Known rows, with every step that occurs
t > g > q: [ 41 -17  30 -44 -17 -20   6 -21 -43 -18  10  23   9 -15  -5  10  -1  -1
  10 -22  21   2 -17   1 -24 -18 -18 -38  19 -48   9   9  -9]
c > l: [ 28  19   8 -24  -7  -7 -16   2 -37 -22  -6  25  10 -14  -4  30  15 -16
  24  -2 -19 -27  21   3  -9 -25 -15   6   1 -11   4 -12  -2]
l > n > c: [ 34  22 -13  -7 -21  14   7  21  11 -18   9   4  22  20  20 -20  -7  40
  47   9   0  21  48   6  -2  39 -22   2 -22 -54  23  -4  19]
c > t: [ 24  20 -14 -35  -6  31 -18  16 -23 -32 -19  48  -2 -14 -28  -7  16   2
   0 -26 -16  -9  -6  25 -10 -21 -17 -32   4 -15   9 -23  10]
n > l > c > t: [  7  43 -26 -37  -3   7 -14   9  11 -17  10   1  13 -30 -24 -30 -13  -3
   1 -25 -48 -18   7 -13  36   3 -21 -16 -15 -28  11 -34  24]
t > l: [  6  -5  19 -39 -20   1   2  18 -21  -6  -4   7 -11  -1  -1  -3 -24 -10
  28   3  -7 -14  -3   2 -18 -27  -2   4   0  -7 -26   1  12]
g > f: [ 24   3   4 -11  -9  -4  -9  -2   1 -23  -9  35 -18 -18   1  23  -3   2
   5 -10 -21  -4  -1  24 -15 -43   8 -25   3 -13  43  -7   2]
n > c: [ 36  34  -6 -20 -37  19  15   7  30  -6  15  19  30   8   7  -8 -18  20
  35  -1   6   2  28   3 -34  27 -13 -19 -37 -41  12   4   7]
n > c > l > w > a: [ 49   8  10 -20 -10  -4  18  -9 -16   2  24  10  24 -17  -3  11 -14  48
  34  -9  10 -31  56 -35  19  31 -27   4  -8  16 -12  20 -25]
g > t > l > c: [-36  27  -2 -33 -39   2 -47  19 -20  -4   3 -26 -12  -5  16 -12 -40 -15
  17 -24 -31 -31  -7 -20  -8   2  -3 -10  -2 -21  -8 -26  20]
n > l > t > g > f: [  9  14  17 -43  21 -18   7 -31 -12   1 -14  10 -53   0  17  28 -14   2
   0 -48 -22  -7   7  15 -18 -49  42 -34   8  -1  33 -14  -2]
g > t: [  0  25  -7 -33 -38  28 -38   8 -33 -32  -9  55 -17   0   0  27 -11 -20
  10 -34 -14  -5   1  22 -42 -14  -4 -23  -2 -13  18 -24  25]
l > w: [ 27 -15 -19 -21 -30 -16  28   4 -15 -13  24  13 -12  -8 -22  25   2  21
   8 -21  -8 -21  36   0  -4  22 -14 -20 -10 -41   6  25 -16]
a > w > n > l > c > t: [  8  47 -25  -3   9 -19 -15  47  15 -27  -7  23  32 -47 -27 -28  15  30
   7  -9 -52  -5  -7 -33  40   8 -16 -28  -3  -7   1 -34  10]
g > t > l > n > c: [  8  22  -7 -23 -19  13 -25  19  -9 -20  -9  -4 -12  34  47 -14 -35  18
  43   0 -12  16  27  -4 -15  17   4   9  -7 -31 -20 -26  18]
t > g > f: [ 16   0  17 -18  -8 -19   8 -21 -17 -10  -4  32 -31 -10  -2  35  -4  22
   8 -34  -2   7 -22  32 -29 -48  33 -39  23 -19  22   4 -12]
j > p: [ 22   5  -2 -32 -52  29   1  18 -26   2 -12  47  12  -4 -40  -8  -4 -10
  10   0  17 -19  28   7  -9  -9 -16   1 -31 -15  -8  37   2]
a > w > n > c > t: [ 41  45 -18   6   6   9  -7  43  14 -41 -24  59  44 -22  -7 -20  26  51
  10   3 -19  14  -7  -6  -6  14   2 -41  -8  -3 -12 -33  -8]
a > w > n > l > t: [ 15  34   4 -16  22 -12  -4  45  -9 -18 -15  26  10 -14   2  13  23   4
  17  -7 -30  -7  32 -20 -16   4  -7 -13 -13  16  10 -18  10]
n > c > l > w: [ 47  11 -16 -12 -12 -27  16 -15  -2 -16  23  -6  10   5   2  34 -11  25
  25  -5 -22 -30  59 -20   9  22  -2 -11 -21 -37  -9   8 -37]
g > t > l: [ -9  13   7 -41 -26  13 -35   8 -43 -23 -16  22 -33   6  22  11 -32 -31
  21 -23 -21  -9 -12  -1 -40 -37  13  -3   8   4 -31 -24  18]
t > l > w > n > c: [ 28  13 -16   3  -6 -11  14   0  15 -10  16  -2  26  15  29  -6 -21  52
  32  14 -13   3  44 -34  -8  30  -9  -8  -8   1 -27  -5  -8]
l > n > c > t > g: [ 30  21 -13 -23  -4  16  12   5 -19 -16 -12  21  -2  14  -2 -23  10  55
  24 -28   1  30   4  22  -4  12  11 -36  15 -48  -3 -20  -6]
f > p: [ 11  23  11 -11 -54  14  27   1 -26   1 -19  43  -6  -1 -31 -21  12  -5
  14   5  14 -15  32  13 -18 -45 -38   2 -32 -22  31   5  24]
l > t: [  4  13   7 -43 -10  23 -13  21 -34  -5 -18   3 -17   9  -5  10  14 -13
   2 -35   0 -28  37  19 -34  12 -14 -24 -14 -15  36 -13   6]
w > n > l > c > t > g: [ -5  41 -18 -19  17  -6 -10  -2 -19 -10   3  17  12 -28 -19 -23   0  36
  12 -32 -27   9 -14 -14  17  -4  -1 -30  21   3   3 -37  15]
l > c > t > g: [ -5  25  -5 -37 -18  -2  -5   3 -27  -1   1   7   6 -22 -32 -18   8  32
   4 -50  -7  -5 -25   8   8   5   6 -48  15 -41  11 -15  -4]
c > t > g: [ 17   9   1 -36 -10  19  10  -1 -40 -17 -14  43 -11  -9 -33   1  15  18
   3 -50   0   8 -24  32 -17 -22  12 -47  21 -25  -5  -6  -6]
a > w > l > n > c > t: [ 37  37 -24 -16  -6 -11 -11  64   8 -29 -36  32  29  -2  -1 -34  14  38
  17  14 -30  -3  12 -15  25  24   4 -19   2 -41 -14 -38 -25]

Rows
[ 14 -25   1 -35 -20 -26  27   3 -24  -5  19 -12 -21   0  -8  18 -20  10
  12 -12 -15 -29  24 -16   1   1  -1  -8   1 -23 -35  21 -25] -> t > l > w
[ 27   8  22 -44  30 -21 -13 -29 -43 -18  -1  12   6 -14  19   9   2  -3
   7 -27  -2   5  12 -23 -12 -15 -25 -29  20   4  16 -29   6] -> w > n > l > t > g > q
[ 16  32 -17 -15   9   0   2   1   6 -23   8  56  23 -19  -3   3  -8   7
  39  14 -27  15  29 -17  -6 -19 -32  17  -9  25  13 -18  40] -> w > n > l
[ 21   6  -8 -12   3 -10 -26  22 -52 -34  -4  12  -4  -4   7  20  27   8
  42   5 -25  -5  36   4  20  -2 -25  27  19 -26  17 -20  11] -> c > l > n
[ -5  31 -23 -28 -24  12 -31  25 -10 -15  -2   3  18 -27 -28 -29   6  12
  -8 -30 -31 -19  -6   6  24   9 -21 -36   0 -36  19 -30  13] -> l > c > t
[ 18  25 -18   1  -7   1 -19  -8  -5 -22   4  12   5  18  41   7 -29  39
  28   1 -25   9  31 -32 -22  21   1 -17  -2  12 -30 -30  -4] -> g > t > l > w > n > c
[ 32  15  -9 -10  15  -2  -5 -16  -9 -25 -17  24 -25   7  18  -6   2  55
   2 -30 -20  31 -10  27   5 -31  34 -37  26 -34  20 -30 -12] -> l > n > c > t > g > f
[ 49  10  35 -52  13 -24 -15 -26 -46  -8  -4 -25   6   6  33  13   4  -4
  11 -33  14 -20  14 -19 -22  -1  -4 -39   7 -30   7 -27 -29] -> n > c > l > t > g > q
[  6  -7 -11 -29  13  11 -23  34 -46 -33 -20   3 -21   8   5 -25   9  12
  18   0 -27  11   3   9  23 -18 -11  17  31 -17 -23 -29  15] -> c > t > l > n
[ 29  37 -15   9 -16  19  -3  10  22 -18   5  42  51   1  14  -8  -8  46
  38  15   2  17  29  -1 -29  23 -26 -12 -20  -2  11 -16  20] -> w > n > c
[-12  34 -11 -16 -47 -52 -19  71  13   7  -5  -1  43 -37 -28  -9  -5  12
  17   7 -26 -45  -1 -34  17  31  -4 -23 -12 -41   6  -4 -29] -> a > w > l > c
[-13  23   1 -54  -9   5 -33  34 -34   7 -31   7  -5   5   2   7   1 -27
  -6 -14 -12 -47  39  -7 -20  10 -10 -15  -5   2  17 -35  -9] -> w > l > t
[  0  36 -13 -41  -5  -8  11  -2 -14  -1   9   5   0 -25 -25 -19 -12  25
  10 -44 -25   0  -8 -10  13  -6   8 -35   8 -35  -1 -13   5] -> n > l > c > t > g
[ 28  31   1  -7   5   0  -4  46   2 -27 -29  29  30  -8  10 -26   1  33
  21  12 -23   7 -25 -15  -1 -10  16 -23   2  11 -63 -31 -11] -> a > w > n > c > t > l
[ -9   1  -5 -27  -9  12 -42  28 -55 -29 -20   8 -37  18  33   5 -15  -8
  37  -7 -28   5  12   2  -9 -17  -4  21  26 -14 -12 -30  24] -> g > t > l > n
[  7  24  17 -21  18 -24  18  26 -26  -4 -15  22  -9 -15  -9  16  19  24
  25 -31 -10   3   9 -11 -26   0  20 -34  10   4   1   3  -8] -> a > w > n > l > t > g
[  5   8  30 -47   4  -5 -13  -2 -69   1 -18   0 -27   5   3  34  22   0
   9 -47   3 -24  19  14 -31  -9  19 -24  16 -15  10 -10 -19] -> c > l > t > g
[ 34  19 -24  12 -13  -4  10  -3  18 -16  19  23  37   6  14   5  -6  56
  31   8  -6   6  44 -18  -7  49 -23 -22 -17 -12   7  -2  -4] -> l > w > n > c
[ -1  38 -14 -31 -23 -17   2  11  21   5  32 -11  19 -24 -13 -17 -30  -1
  32  -6 -36 -19  30 -24  23  16 -27   3 -33 -36  25  -5  30] -> n > l > c
[ 12  14  -6  -9 -21 -37 -10  78 -18 -18 -26  26  18 -10  -9   8  20  22
  34  26 -23 -13  17 -16  19  18  -7   7  15 -39   4  -8 -23] -> a > w > l > n
[ 29  32  -5   3   7 -23  19  35  18 -30   3  61  29 -31 -14  12   7  20
  38  16 -32  10   8 -29  -4 -14 -12   3 -15   9  -7  -1  16] -> a > w > n > l
[ 18  30  -9 -21  12  23 -20  14  -4 -18 -20  17  22   0  22 -32 -13  21
  18  13 -22  11  -7 -11  -8 -19  -4 -11   9  24 -46 -45  12] -> w > n > c > t > l
[ 18  28  25 -42   0  -5   0 -12 -39   3 -12 -16 -13  18  18  21   6  14
  22 -43   9 -15  28   2 -34   8  24 -29  -2 -22   1 -15 -20] -> n > c > l > t > g
[  7   6   4 -47  -4  17 -15  16 -34 -21 -21  21 -14  -7  -6 -17  -8 -18
   5 -13 -22 -12 -20   9  -4 -43   1 -14  14   2 -42 -22   7] -> c > t > l
[ 46  -6  18 -52   5  -4 -12 -22 -49 -33  -5  33   2 -28 -16  -1  15   0
  -9 -38   7   6 -33   9  -8 -33 -15 -50  27 -33   1 -19 -15] -> c > t > g > q
[  8 -12 -12  -2  10 -19   0   8 -32 -17  15  13   1  -9   8  14  -5  33
  20   6 -23  -9  23 -25  -2   0 -19  -5  20  17 -27  -5  -9] -> t > l > w > n
[ 27  43 -32 -35  -1  18 -30  31  -1 -24 -25  26  22  11  10 -30  -4  25
  16  10 -25   5  31  -7  19  17 -11 -10   0 -27  -1 -56  -6] -> w > l > n > c > t
[ -2  26  10 -41  24   0   3  -5 -38  -1  -8  22 -11   4   8  12   6  18
  26 -30  -8  11  25  -9 -29  -6   3 -18   9  19  14 -18  16] -> w > n > l > t > g
[ 16  -2  30 -73  -1 -25 -29  -5 -55   4 -21   6   3  -7  14  11   1 -24
  -8 -35  11 -27   1 -19 -16 -11  -9 -40  23 -21  16 -25 -28] -> w > l > t > g > q
[ 12  21  10   2 -39  -7   9 -15 -15  -5 -23  44 -29  -4 -19  -7   3  -6
  -3   3  -3 -12  19  16 -12 -83 -15  -6 -20  -9  49 -16  13] -> g > f > p
[ -8  45 -30  -5  -5 -15 -17   9  23  -3  29   5  34 -28  -4 -15 -19  17
  32   8 -34  -6  31 -33  24  19 -37   7 -15   1  27 -19  42] -> w > n > l > c
[  2  24  13 -19  39 -11 -14 -25 -20  -4 -19  29 -36  -5  22  28  -6  17
   3 -35 -26  13   5   2 -19 -50  29 -29  24  27  33 -30   6] -> w > n > l > t > g > f
[ 43  44 -10  21 -16 -10  11  41  27 -23  -5  48  55 -11   0  -2  15  55
  44  18  -2  14   8 -11 -25  32  -7 -25 -26 -16  -1   3   2] -> a > w > n > c
